Known rows, with every way that one mark hangs from another
miti[lusi[luti]]: [-28.8 -26.6  23.0  14.9  -9.0  14.3 -15.6  47.2 -16.8  13.2 -18.6   0.9
  27.9   0.6 -15.8  18.1 -18.0 -21.1  -2.9 -15.8]
luti[mezot]: [-32.3 -13.3 -13.2  33.6  20.0  31.9  -1.7  53.6  16.2  -4.7 -21.6 -10.0
  13.9   6.3 -10.6   7.6 -13.5 -14.8 -15.1   0.0]
luti[lusi[mezot nabi]]: [-28.0   2.1  33.3  29.8  10.0  18.3 -29.4  33.6   9.6   2.8 -21.4 -21.1
 -10.0  -9.7 -31.6  -5.2 -17.7 -42.6  -7.2  -5.5]
mepu[mezot[nabi]]: [-34.3   2.5   5.1  32.1   7.6  35.2  -8.3  63.3 -18.1 -12.7 -29.2  -3.5
  -2.4   3.3  -2.4   8.4 -19.0 -29.3 -16.6  -5.2]
miti[lusi[luti mezot[nabi]]]: [-18.9 -36.2  47.4  16.0 -32.5  14.2 -22.9  43.9 -23.1   5.3  -4.3 -13.3
  21.1  13.7 -24.3  16.9 -17.6 -39.8   0.9 -13.9]
luti[mezot[lusi nabi[miti]]]: [-21.6   6.2 -16.8  32.0  17.2  37.7  -7.8  36.8   4.5  -0.9  -8.0  -2.2
  10.8  -3.3   1.4   2.7  -9.8  -0.8 -25.2   5.8]
luti[lusi]: [-36.4   3.7   1.5  35.8  30.1  29.7 -21.0  40.6   8.2   3.9 -36.2  -2.6
   4.0 -17.0  -4.5   4.7 -14.1 -23.4  -6.9 -11.1]
nabi[lusi[luti[mezot]] miti]: [-26.7  -6.0  -8.4  44.4  14.8   9.9 -28.2  54.0  21.7  12.8  -9.6  -5.3
  22.1 -14.4   4.0  -0.4 -18.2   0.2 -37.4 -26.7]
mezot[lusi]: [-27.6   6.5 -11.4  26.0   2.1  29.4  -8.3  39.5 -15.6  16.9 -20.8   6.8
   9.4  -3.5 -12.8   9.4 -15.5  -8.1 -11.3   9.3]
lusi[luti mezot]: [-26.3 -29.9  23.3  37.4 -22.1  12.4 -15.2  65.2   0.1  18.7  -6.8 -18.5
  10.8  25.6 -28.7   3.0 -19.4 -48.5 -18.3 -10.9]
luti[lusi[nabi[miti]] mezot]: [-32.7  12.3   2.2  34.1  46.8  27.5 -21.7  32.7  36.1  -6.1 -24.4 -14.8
  -0.9 -22.7  -9.5 -10.0 -12.3 -14.0 -24.5  -9.2]
mezot[nabi]: [-33.0 -11.0   7.7  28.5   6.1  22.9 -11.2  45.2 -18.6   6.7 -16.7  -2.4
  11.0   4.7  -8.7   3.3 -10.9 -34.9 -20.9 -13.7]
lusi[nabi]: [-34.9  -2.3  15.3  19.8  10.3   9.9 -12.4  42.5  -9.1  14.7 -17.2  -7.1
   4.3  -2.8 -29.9  -6.3 -15.4 -33.6 -26.1 -11.6]
miti[lusi[luti[mezot]] nabi]: [-25.7 -18.1  17.2  -8.2  -1.2  14.1  -3.8  37.4 -13.2  -9.4  -8.7  -6.8
  30.6   9.5  -7.4   6.5 -16.0 -28.0  10.5   5.8]
mezot[lusi[luti nabi[miti]]]: [-29.2  10.4   9.2  24.7  -1.1  10.0 -15.6  40.9 -10.1  30.9  -2.4  -1.5
   8.3  -1.6 -21.9 -11.0 -19.3 -20.7 -38.4  -0.7]
mezot[lusi[luti] nabi]: [-34.9  -3.1  11.1  28.2 -16.7  24.5 -10.9  42.7 -30.6  11.9  -2.1  -1.7
  15.6  13.2  -6.1   1.4 -19.3 -32.0 -18.8  17.1]
miti[lusi[nabi[mezot]]]: [-22.0 -23.8  32.2  11.2   1.7  10.4 -19.4  31.5  -5.8   3.0  -9.4  -4.0
  14.1 -13.5 -20.0   8.9 -15.7 -20.3 -13.2 -18.5]
mepu[luti mezot[nabi]]: [-33.0  13.5  13.6  34.8  13.8  39.2   3.9  86.6 -11.9 -27.0 -24.6   9.0
  -7.4  14.0  -8.9   5.8 -24.0 -31.9 -22.2   9.8]
luti[lusi mezot[nabi]]: [-37.0  -1.4   3.1  38.1  31.6  41.7 -16.1  35.2  16.5 -24.3 -24.0 -14.6
   6.9  -7.6   5.8   2.9 -12.6 -25.1  -5.1   8.0]
luti[lusi[mezot nabi[miti]]]: [-21.6   7.4  26.2  33.6  21.9  15.8 -33.0  33.6  20.3  13.4 -20.8 -17.0
 -11.3 -18.7 -26.3  -9.3 -13.0 -31.7 -22.5 -26.5]
luti[lusi[nabi]]: [-38.8  10.4  18.8  27.1  28.4  19.9 -23.6  31.7   4.6   2.8 -28.7 -10.3
  -2.8 -19.0 -18.8  -7.1 -16.3 -33.0 -13.4  -5.8]
nabi[mezot]: [-28.2 -25.6  -2.2  41.2  11.5  21.0 -10.4  57.1  12.7   9.1 -11.6  -3.1
  10.8   1.7  -1.2   4.5 -14.1 -26.6 -30.1 -19.6]
mezot[nabi[miti[lusi[luti]]]]: [-22.5 -17.3  21.7  21.1   1.2  14.5 -21.6  40.6 -16.3  16.6 -10.2   3.2
  22.8  -4.7  -4.9   8.6 -10.3 -21.6 -23.7 -36.0]

Rows
[-20.8 -17.7  10.6  21.1   7.1  12.3 -20.4  47.2  -1.3  27.7 -18.6   6.5
  24.8 -10.3 -10.5  12.2 -11.8  -8.1 -21.9 -41.1] -> nabi[miti[lusi[luti]]]
[-15.7  -5.8  22.8  26.9   3.7   6.3 -22.7  45.3   9.3  26.0  -8.3 -15.4
  -5.6  -1.8 -39.2  -9.1 -11.7 -33.3 -36.3 -33.6] -> lusi[mezot nabi[miti]]
[-31.5 -26.1  10.2  47.4  -6.5   3.7 -30.5  57.3   8.7   9.4   0.1  -6.7
  20.1  -5.4   8.4   0.6 -25.0 -22.7 -33.7 -18.3] -> nabi[lusi[luti] mezot]
[-29.6   3.7  13.2  39.4  38.7  16.7 -29.4  35.6  28.5   8.6 -17.3  -8.5
  -4.3 -26.4  -3.5 -12.7 -13.9 -25.4 -37.3 -28.3] -> luti[lusi[nabi[mezot miti]]]
[-20.9 -24.7  25.9  40.1 -16.5  11.1 -21.0  59.6  -1.7  22.1   1.5 -16.9
   9.2  20.8 -19.1  -4.2 -14.5 -48.2 -34.7 -29.0] -> lusi[luti mezot[nabi[miti]]]
[-16.6 -33.6  12.8  32.5   6.5  11.5 -21.8  52.4  14.8  20.4  -4.9   2.7
  24.4  -7.8   3.4   9.7 -13.5 -11.7 -34.0 -43.8] -> nabi[mezot miti[lusi[luti]]]
[-30.1  15.7   4.0  43.9  46.9  40.8  -5.6  59.9  30.7 -24.4 -18.1   2.3
   1.0  -4.8   1.4  -2.8 -13.3 -18.1 -25.7   2.7] -> mepu[luti[lusi mezot[nabi[miti]]]]
[-11.8 -25.6   3.8  28.7  18.6  17.5 -22.2  43.1  16.2  16.7 -13.3   7.8
  18.4 -20.3   2.5  14.3  -8.4   0.0 -29.6 -48.1] -> nabi[mezot miti[lusi]]
[-24.3  26.3   7.6  40.7  22.3  27.8 -16.2  79.2  -3.8 -19.6 -21.7  14.5
  -6.3 -12.6   3.8   2.6 -23.4  -7.7 -35.2 -13.7] -> mepu[luti mezot[nabi[lusi miti]]]
[-14.0 -14.5  14.3  34.9  -1.2  19.1 -21.9  49.1  -0.7  17.0  -8.7 -10.5
   2.2   5.9 -18.2   1.4  -7.5 -34.3 -29.4 -34.7] -> lusi[mezot[nabi[miti]]]
[-29.9   7.7  -3.7  21.4   9.7  29.8  -3.7  34.5   3.1  -4.8 -10.1 -10.7
   6.1  -0.3 -21.3  -1.2 -18.1  -9.7 -15.1  28.6] -> luti[mezot[lusi[nabi]]]
[-24.9   6.4  21.3  40.6  18.4  30.7 -10.9  67.4  17.7  -9.5 -23.5  -0.8
  -6.8   3.5 -23.2   4.1 -19.4 -34.6  -7.8   3.4] -> mepu[luti[lusi[mezot]]]
[-18.1 -35.1  37.6  17.9 -26.3  13.4 -21.0  49.1 -11.6  12.4 -11.0 -11.2
  20.6  10.4 -28.9  19.7 -18.6 -30.8   3.6 -15.6] -> miti[lusi[luti mezot]]
[-28.6  28.2   7.4  31.7   5.3  46.4   4.7  75.4 -21.7 -25.2 -19.1  13.6
  -9.3  10.1  -7.1   8.0 -26.3 -18.3 -15.3  33.1] -> mepu[luti mezot[lusi nabi]]
[-28.2  10.3  -0.8  31.9  12.5  41.7   9.9  61.4  -0.1 -22.2  -5.6   6.1
   6.9  15.5 -10.8   4.1 -18.5 -15.9 -17.3  36.7] -> mepu[luti[mezot[lusi nabi]]]
[-30.5  35.4  12.3  24.8   8.6  35.2   3.3  72.8 -13.1 -18.1 -20.7   9.4
 -14.3   3.5 -25.8   0.4 -29.4 -16.7 -19.9  34.9] -> mepu[luti mezot[lusi[nabi]]]
[-39.5 -23.9   8.8  36.9  -1.2  24.2  -5.0  58.1   1.1  -4.8  -3.9 -17.5
  21.4  22.8  -5.8  -0.5 -17.9 -38.9 -23.1   6.8] -> lusi[luti[mezot[nabi]]]
[-32.8  16.2  12.2  31.0  40.0  17.5 -28.4  31.3  15.3  13.7 -28.1  -5.6
  -3.5 -27.8 -14.0 -10.7 -12.6 -22.1 -27.4 -26.1] -> luti[lusi[nabi[miti]]]
[-25.1  -5.0  18.9  25.3   2.6  27.8 -18.1  60.7 -16.1  -3.8 -24.0   1.1
   8.7  -3.8   1.0  12.9 -19.1 -17.3 -20.0 -24.1] -> mepu[mezot[nabi[miti[lusi[luti]]]]]
[-24.0  -4.7  -0.2  16.2   8.7   2.7 -22.3  36.9  -6.3   0.9  -4.2  -0.2
  13.4 -13.2  11.8  -7.1 -15.5 -25.2 -17.3 -14.2] -> miti[nabi[lusi mezot]]
[-20.5 -29.1  55.6   8.3 -28.7   3.6 -23.8  40.3 -15.2  11.9  -4.1 -18.6
  13.8   7.8 -43.1   8.4 -22.5 -40.0  -3.5 -11.2] -> miti[lusi[luti mezot nabi]]
